In the rows, zero is written as 128.
Known rows, with every step that occurs:
regun-verad-kulel-futez-fopa: [111 199 180 176 151 210 105 178 134 143 162 103 147 135 160 108 118 140
 168 115 150  95 106 177 120 211 142  93 165 143 122 179 175]
regun-vugov-verad-kulel-futez: [117 150 107 181 103 138 112 179  88 119 128 136 187 128 158 103 130 116
 109 123  56  79  66 129 156 115 129  95 124 146 121 138 209]
verad-zavul-futez: [125  68 154 118 151 146 152 128 132 145 106 166  95 168  77 131  87 136
 138 101  95 151 139  86 128 120 110 125 172 104 136 146 122]
verad-fopa-futez: [124 139 128 136 143 105 142 134 192 137 149 116 114 101 113 190 162 126
 130  97 142 141 163 159 107 144 148 134 107 108 169 138 143]
zavul-futez-kulel: [154  95 138 123 143 147 171 155 163 130 133 120 159 144 102  90 100 171
  85 149 111 149 125  90 103 164 152 104 148 100 122 138 102]
vugov-verad-zavul: [123  97 122 104 118 114 135  93  83 127  78 150 133 140 120 135 125  61
 174 109 102 128 109 106 156  80  96 157 124  89 138 122 122]
vugov-verad-zavul-futez: [146  59 114  90 132 114 158  95  94 124  84 186 129 175 105 109  99  95
 146 127  73 165 114  63 140  98  72 124 148 128 153 126 105]
vugov-verad: [149 110  94  83 148 134 112 104  96 121 104 124 167 142 137 116 131  82
 137 130  86 141 115  68 141 120 120 168 132 109 149 115 134]
zavul-futez-regun-verad-kulel: [106 174 149 120 199 153 144 126 173 173 143 125 112 151 163  29 100 179
  89 119 142 133  96 126  68 182 162  63 158 129 155 165 133]
fopa-futez-regun: [141 157 109 150 163 134 147  81 172 158 163 116 117  99 148 127 137 109
 143 127 162  78 180 150  95 135 195 151  83  83 145  85  86]
zavul-verad-fopa: [103 139 139 101 140 103 130 170 158 126  86 127  87 148 121 166 148 160
 105 113 153 198 125 115 133 121 102  81 152 140 117 149 129]
zavul-futez: [148  80 125  96 178 164 139 132 147 147 137 132 127 162 101 118  89 145
 110 115  85 166 144  57 116 161 132 128 177 124 142 141 122]
kulel-futez-zavul-verad-fopa: [137 107 142 128 105 129  96 178 109 102 140 135  94 127 124 166 152 126
 133 155 171 174 165 157 159 125  74  97 141 153  84 158 139]
regun-verad-vugov: [125 126 143 100 144 108 119 161 120 146 114 108 105 127 125 121  87 147
 117 111 109 142  96 134 103 146 142 171 154 154 134 139 157]
regun-futez-zavul-verad: [148 112 175 138  76 111 123 137 111  70 119 139 137 146 109 166 131 181
  91 155 143 165 163 151 169  66 101 167 145 161 112 158 114]
futez-regun-vugov-verad: [124 157  68 109 116  95 141  96 107 131 108 141 156 164 171 100  92  93
 117 139 113  92  89 129 131 108 143 120  68 134 120  88 125]
kulel-futez-zavul-verad-vugov: [166  66 131 137  87 138 118 165  63 108 114 169  86  98 118 140 135 114
 124 189 132 124 157 147 148  96  76 148 160 175  78 106 111]
zavul-verad-pogat: [115 139 170 118 136 114 118 120 146 114  71 117 100 107  97 101 167 182
 123 104 125 144 104  58 138 107 112  77 161 161 123 149 119]
fopa-futez: [139 125 122 149 145 136 122 117 164 144 168 119 142  96 119 163 148 129
 136 119 126 112 176 123 128 131 170 179 121 100 154 109 124]
fopa-futez-zavul-verad: [154 113 123 148  85 119 111 104 134 109 177 168 121  90 110 156 187 162
 125 190 188 150 188 152 164  69 119 171 137 145 118  97  66]
kulel-futez: [137 103 140 144 173 174  92 174 105 146 146  87 145 130 128 140 106  99
 152 110  87 107 159 102 146 167 144 140 127  98 101 139 180]
vugov-verad-pogat: [132 132 124  82 134 108 118  75 117 107  74 113 149  99 108  91 160 112
 156  97  84 123  90  57 126 117 101 124 133 135 167 146 135]
verad-vugov: [131  91 121 102 130 130 147 143 123 136  88 139  97 108 102 151 115 110
 114 110  97 116 122 117  91 127 139 183 169 124 132 118 144]
futez-pogat: [101 105 152 122 128 203  92  98 120 122 173  72 154 104 102 126 155 147
 107 129 130 143 143  70 138 150 158 160 148  91 132 111 136]
fopa-futez-zavul: [157 101 119 137  98 136 116  90 147 115 206 141 135  70 104 168 163 126
 145 149 156 114 201 161 141 101 142 215 132  97 149 116  98]
kulel-futez-zavul: [157  80 135 130 130 177  77 143  83 124 184 111 140 103 113 149 120  92
 165 136 127 103 177 138 161 143 120 180 145  95  97 141 155]
futez-regun-verad: [107 176 139 101 187 122 105 119 142 169 145  81 115 147 173  82  83 139
 140 107 168 112 119 147 112 164 170 122 100 104 124 138 126]
regun-vugov: [105 135 124 137 119 120 118 162 136 140 142 116 139 161 119 155  83 156
 111  88 103 114 105 114 146 121 155 148 130 129 108 128 178]
verad-kulel-futez-pogat: [ 98 127 167 196 136 242  86 143 112 123 181  71 170  67 118  87 188 142
 110 115 113 100 130  98 125 174 175 101 163  90 126 143 190]
regun-verad: [117 154 152 105 175 129  84 146 135 147 153  76 136 151 139 119  93 161
 138  95 125 151 108 107 134 161 153 157 138 116 132 158 161]
futez-kulel: [136 126 152 128 129 146 143 145 149 131 119  98 168 116 126 116 126 143
 106 132 137 116 113 133 115 143 174 137 123  66 107 133 120]
regun-vugov-verad-fopa-futez: [122 162  73 139  84  51 148 137 151 115 132 145 155 132 146 179 149 117
 118 132 102 139 104 164 137  98 116 117  67 168 167 111 142]
vugov-verad-kulel-futez-fopa: [146 158 124 168 117 209 135 128 100 115 118 151 172 122 163 110 157  61
 171 157  99  75 110 139 121 173 103 102 155 130 135 129 152]

Rows:
[116 120 127  86  98 111 117 140 139  96 120 152  82 125 113 172 163 150
 103 141 193 199 145 152 137  98  75 120 164 133 106 149 108]
futez-zavul-verad-fopa
[105 186 152 124 201 119 103 184 128 167 140  62 104 156 182 107  89 114
 151  95 161 119 131 181 107 209 145  67  75 123 106 166 176]
kulel-futez-regun-verad-fopa
[122 132  82 110  95  93 117 127  96 113 113 134 174 162 142 126 105 114
 119 131  72 126  85  91 164 101 119 144 103 147 123 108 154]
regun-vugov-verad
[153  88 164 133  51  93 150 151  85  64  83 169 103 120  99 180 129 169
  71 166 120 156 140 173 122  50  86 176 164 191 118 133 106]
regun-futez-zavul-verad-vugov
[142 101 130 100  99 139  99 110 109 108 145 157 110 130 112 141 154 146
 110 165 172 163 154 118 160  80 101 156 172 127  94 125  94]
futez-zavul-verad
[ 90 196 141  84 189 100 121 149 166 160 123  73  88 158 165 113  94 135
 132  85 187 147 108 177  91 180 149  91  96 106 135 163 148]
futez-regun-verad-fopa
[106 161  93 139  82 123 128 139 121 120 114 155 174 129 152 101 141 133
  86 110  81 113  46 124 136  93 138 115 142 133 141 133 179]
regun-vugov-verad-kulel
[116 151 131 100 163 106 148 126 124 160 104 101  81 127 160  92  79 125
 123 123 143 103  99 165  75 150 154 141 117 138 122 111 124]
futez-regun-verad-vugov
[138  78 168 145 117 129 182 143 144 132 100 145 126 149  85 108  91 159
 108 122 124 138 115 125 114 127 130  94 137  91 113 143  94]
verad-zavul-futez-kulel
[ 85 159 165 125 163 106 126 109 122 172 111 104  85 155 149  96  78 123
 168  86 177 106 109 174 122 131 146 122  93  84 115 143 117]
futez-regun-verad-zavul
[136 135 148 147  78  94 110  78 152  92 149 150 105  50  84 135 216 193
 136 157 170 135 157 126 145  68 106 124 142 173 141 128  69]
fopa-futez-zavul-verad-pogat
[118 194  68 184  94  92 160  90 151 132 143 167 163  93 185  85 168 121
  98 147 137  60  84 181 104  87 179  97  74 131 157  85 123]
fopa-futez-regun-vugov-verad-kulel
[123 130 176 135 143 152 152 127 132 143 128 163 102 205 106 125  59 150
 176 119 149 160 133 142 128 167  83 102 161 169 137 153 101]
regun-verad-zavul-futez-fopa
[150  78 117 105  68 117 138 117  90 101 105 189  69 101 105 156 144 136
  94 181 152 153 136 142 128  68  83 165 183 167  99 100  87]
futez-zavul-verad-vugov
[135 131 129 142 198 169 115 138 113 167 141  83 118 129 162 105  98  79
 155 116 127  66 168 130 120 171 169 118  93  83 104 120 146]
kulel-futez-regun
[146 132 150 155 149 213 125 158 122 133 149 117 143 149 125 164 102  83
 188 132 126  83 167 134 137 195 125 133 140 126 101 126 140]
kulel-futez-fopa
[160  76 125 118 103 100 189 113 102 114  67 173 163 153 107  79 107 117
 129 162  98 147  86 100 121 103  97  94 115 110 122 124  71]
vugov-verad-zavul-futez-kulel
[133  94 121 108 116 116 150 154 110 123  64 161  72 126 111 136 130 143
  94 149 115 144 118 104 115  91 115 135 169 164 108  97 113]
zavul-verad-vugov
[129 122 163 105  92 114 105  92 132  93 113 140  95  89  84 113 181 180
 119 130 170 147 124  96 152  83  89 117 167 162 114 148 101]
futez-zavul-verad-pogat
[153 113 134 110 157 194 168 120 163 127 138 161 132 183  97 145  92 131
 137 139 126 150 155  90 106 195 106 126 187 153 136 124  96]
zavul-futez-fopa
[119 150  83 177  79  53 163  76 111 141 113 175 125 134 157 128 116  87
 161 131 138  62 115 190 145  57 132 119  33 132 128  65  85]
fopa-futez-regun-vugov-verad-zavul
[142 138  82 111 125  81 144 107 144 118 130 134 148 114 134 162 180  91
 138 136 125 157 147 140 112 120 115 139  91 125 183 119 123]
vugov-verad-fopa-futez
[112 151 116 112  91  79 125 104 114 101  81 124 161 128 114 104 137 143
 128  93  65 115  54  77 147  92 103 107 114 177 142 137 162]
regun-vugov-verad-pogat
[112 100 159 164 145 215  67 143  83 127 178  55 168 103 116 116 148 123
 139 130 102 114 167  76 157 175 157 135 123 105 111 122 170]
kulel-futez-pogat
[123 154 121 177 155 136 121 166 112 161 150 102 132 151 165 117  67 106
 132 111 117  54 130 156 142 155 166  98  71 128  78 110 175]
kulel-futez-regun-vugov
[115 130  97 129  98 123 125  76 131  95 163 103 174  83 124 139 225 121
 126 153 136 173 139 118 119 130 129 128  91 135 190  97 109]
vugov-verad-fopa-futez-pogat
[136 164  67 108 141  78 165  73 160 130 118 134 126 113 173 133 169  74
 145 144 162 122 145 172  88 129 132 110  50 110 172  93  85]
vugov-verad-fopa-futez-regun
[123 171 101 180 117  95 146 110 169 156 173 126 126 121 153 143 112 138
 115 128 148  70 148 179 121 115 194 136  61 129 124  79 118]
fopa-futez-regun-vugov
[120 132  90  67 141 103 134 123 126 116  93 119 138 143 138 150 145  81
 134 110 109 171 103 114 117 132  93 128 115 111 155 144 143]
vugov-verad-fopa
[117 145 130 141 125  88 136 152 185 120 133 138  93 117 127 174 183 165
 108 138 163 176 162 152 128 112 125  91 112 152 138 126  99]
zavul-verad-fopa-futez
